What can hang from each mark:
T: F N
Q: E
F: E T
G: E J Z
E: F
J: G R
A: X
X: A R
R: X
N: J T

Every row comes from one small tree of marks. Brackets hold a mark, then the marks that hang from it, in alphabetical order. Every link used is in the known rows. Which tree was each row made from?
In the rows, 128 means zero.
Known rows:
[N J [T [F E]]]: [ 94  92  78 191 170 153 117 113 150  96 120  45  92 175 152 163  79 120
  69 100 132 118  99 138 171 135  88 130  58 167 103]
[N [J G R] T]: [131  86  87 192 151 161 102 130 133  69 119  65 119 167 156 175 107 168
  76  84 138 130 118 112 178 135  86 143  69 173  83]
[J G R]: [167 124 111 172 117 159 106 141 102  90 117  86 133 147 132 144 147 185
 117  91 116 115 141  92 156 158  92 126 104 150  86]
[R [X A]]: [166 128 110 157 117 111 136 125  88 105 105 163 175 176 110 121 116 154
 121 125  85 122 114  78 150 188 154 115 117 129  95]
[N [J G] T]: [124  86  84 186 146 151 110 128 149  81 117  74 115 159 149 184 101 150
  71  86 147 131 109 102 165 133  89 135  74 163  97]
[E [F [T [N J]]]]: [ 95 135  86 173 160 123 120 127 157 118 118  65  91 140 123 128  75 111
 116 104 123 118 103 140 148 125 125 122  67 150 124]
[G [E F]]: [135 142 102 164 129 120 111 147 133 144 125  80  93 123  92 127 126 135
 133 132  99  91 124  91 118 176 103 113  96 165 129]
[J [G [E F]]]: [147 126  94 169 113 138 113 151 127 121 115  77 107 117 112 161 136 159
 116 104 121 102 137  73 127 166  83 108 102 153 111]
[T [F E] N]: [ 91 123  84 175 160 160 121 115 104 112 130  49  81 163 123 143  88 112
  85  93 111 118 128 147 166 144 107 118  72 131  96]
[F [T [N J]]]: [ 98 120  79 168 158 140 100 122 143 102 128  76  89 163 132 113  82 118
 102  98 124 134 108 132 171 115 131 130  77 138 110]
[A [X R]]: [168 124 112 145 128 138 130 142 107 110 111 159 165 178 100 136 102 179
 137 129  81 134 106  74 141 144 158 131 128 123 102]
[T F]: [126 123 102 166 139 134 113 126 135 125 122  80 105 160 113 119 106 130
 104 104  96 110 124 117 144 147 108 114  89 148 105]
[T N]: [124 125 105 160 139 141 112 128 106 108 137 102 108 155 103 134 106 132
 102  93 113 133 125 118 155 142 133 135  91 133 104]
[G [E F] J Z]: [134 170 106 170 140 128 122 179 133 160 113  81  57 109 125 163 105 174
 125 102  74 120 149  89  99 175  89 120  85 198 154]
[A X]: [156 123 118 151 130 135 131 137 109 116 115 137 146 168  93 131 114 160
 135 122  93 122 101  87 135 156 141 132 118 138 106]
[N [J R] T]: [126  96  97 187 162 150 102 124 135  81 126  74 114 177 145 151 100 152
  86  99 124 128 105 127 176 137 103 150  66 176  94]
[F [T N]]: [108 129  87 161 150 142 101 125 136 110 133  88  94 157 125 104  89 112
 115 107 120 136 116 130 161 122 135 127  84 129 108]
[X A]: [159 124 117 151 128 117 133 132 106 111 117 138 152 167 105 123 121 146
 136 122  91 102 106  85 140 168 143 128 117 140 113]
[G E [J R] Z]: [155 163 113 171 137 149 104 180 104 141 121  87  66 131 133 147 128 200
 125 102  62 126 160  86 120 180  89 132  94 201 132]
[E [F T]]: [114 147  99 167 148 118 123 130 163 130 116  77 101 133 120 114  88 108
 136 120 119 110 103 129 132 137 121 115  79 149 133]
[J [G Z] [R [X A]]]: [187 127 116 175 123 160 108 146  81  91  99 126 151 160 147 165 126 207
 110  90  92 137 153  71 162 191 111 113 107 149  80]
[F E [T N]]: [ 93 142  84 167 159 158 123 111 124 113 129  56  80 153 143 117  92  92
 119 122 134 121 102 145 164 138 116 119  81 119 125]
[Q [E F]]: [126 151 122 158 148 127 134 140 166 141 115  80 125 120 102 113 112 103
 109 122  99 116  91 126 116 165 120 111 103 168 151]
[G E J]: [137 150  92 163 117 118 126 165 108 133 125  91  88 133 108 129 140 170
 127 116  81 106 137  86 114 162  98 133 105 180 127]
[J G]: [156 122 108 162 109 145 117 138 126 106 115  98 129 135 122 155 136 159
 108  92 128 118 129  78 140 154  95 116 110 137 106]
[J R]: [159 137 125 165 132 143 106 133 106 106 128  98 128 160 116 108 136 162
 130 114  97 112 123 113 154 162 117 134 101 157 103]

Which tree is each row?
[ 85 128  71 176 163 162 122 111 129 100 121  39  78 155 155 138  89 107
 101 105 145 120  99 139 175 130 104 119  75 126 121] => [F E [T [N [J G]]]]
[174 124  95 178 108 153  99 148  78  93 111  97 138 149 125 144 152 197
 112 106 100 117 157  70 157 189  94 113 108 152  72] => [J [G E] [R X]]
[ 82 132  76 173 167 157 122 108 130 105 125  44  77 159 150 125  86 100
 107 113 138 119  93 146 174 130 113 122  74 127 126] => [F E [T [N J]]]
[ 82 110  74 189 176 163 115 111 101  94 126  23  77 178 139 151  84 133
  72  79 111 114 123 156 188 135 101 127  58 150  89] => [T [F E] [N [J R]]]
[103 142  91 169 154 124 120 129 152 124 121  74  94 136 118 122  79 106
 126 110 120 119 109 139 142 129 128 121  73 144 123] => [E [F [T N]]]
[102  94  81 198 177 163 108 115 133  83 122  36  96 183 159 157  87 138
  75 100 123 118 108 148 183 138  86 137  53 176  90] => [N [J R] [T [F E]]]
[172 131 118 167 127 130 118 129  78  93 113 136 165 180 118 110 129 174
 131 121  80 118 125  98 163 183 142 127 108 147  85] => [J [R [X A]]]
[100  83  69 196 161 163 116 119 147  84 112  36  95 165 164 189  87 136
  59  86 146 121 111 123 172 132  70 124  60 162  90] => [N [J G] [T [F E]]]
[100 114  68 172 151 145  94 130 137 101 126  66  82 154 133 126  91 129
  98  97 126 131 120 119 168 121 117 125  79 140 104] => [F [T [N [J [G E]]]]]
[102 120  80 171 161 144  96 122 134  96 129  70  91 167 135 110  86 128
 105  99 119 134 113 138 176 117 131 134  74 142 103] => [F [T [N [J R]]]]
[ 76 108  73 184 172 156 122 110 113 102 124  31  76 171 133 156  79 121
  68  80 117 115 117 150 179 131 103 122  61 144  99] => [T [F E] [N J]]
[116 113  96 179 154 158 118 120 136 111 129  72 101 164 138 144  91 106
  94 119 123 122 115 134 152 151  95 125  71 148  99] => [N [T [F E]]]
[156 164 128 168 140 148 121 164 113 126 116 103  91 143 145 148 113 192
 121  86  75 141 145 105 129 160 104 138  93 186 133] => [G [J R] Z]
[158 129  97 179 122 152 100 154 104 105 117  64 112 131 121 151 147 183
 124 104 109 100 150  88 144 171  80 118  96 165  92] => [J [G [E F]] R]
[108  77  71 194 156 155 106 126 153  81 114  52 103 168 154 182  86 147
  57  78 138 128 119 116 171 125  80 128  61 168  83] => [N [J G] [T F]]
[145 151  95 170 123 127 118 166  92 120 127  82  91 141 114 121 147 188
 133 115  72 105 146  95 125 164  96 140 101 188 115] => [G E [J R]]
[ 80 102  66 188 165 163 120 115 110  94 119  24  78 165 142 173  85 133
  61  70 126 117 125 140 181 131  90 118  63 140  91] => [T [F E] [N [J G]]]
[118 109  77 178 139 132 110 136 148 106 109  55  98 139 132 159 113 159
  94  91 129 104 112  89 153 142  89 117  86 166 118] => [N [J [G [E [F T]]]]]
[ 99 141  99 167 167 131 124 135 174 130 115  60 108 129 115 112  90  96
  96 113 108 126  88 143 134 143 124 115  88 168 145] => [Q [E [F [T [N J]]]]]
[105 154  72 173 139 114 127 164 125 132 122  66  67 125 116 131 106 149
 128 112  89 110 136 114 117 142 104 131  82 180 129] => [G [E [F [T N]]] J]
[119 105  88 177 147 153 104 129 102  81 127  72 107 162 126 161 108 165
  82  69 122 130 128 117 179 133 115 139  80 149  88] => [T [N [J G R]]]
[133 159  91 177 132 118 126 169 104 127 120  67  86 129 114 131 131 179
 139 115  75  97 142 109 117 161  94 136  88 195 122] => [G [E F] [J R]]
[151 151 108 169 122 123 139 148  88 102 114 114 131 161 130 123 128 185
 124 101  79 129 133 110 140 156 120 141 102 169 104] => [G [J [R X]]]
[145 136  97 171 128 154  99 158 143 134 110  74  82 112 131 169 115 160
 112  98 117 120 145  72 126 170  80 101  94 159 124] => [J [G [E [F T]] Z]]
[ 88  99  75 181 166 144 106 120 121  99 127  53  84 174 122 147  77 135
  65  70 107 126 128 140 176 122 116 128  63 150  86] => [T F [N J]]
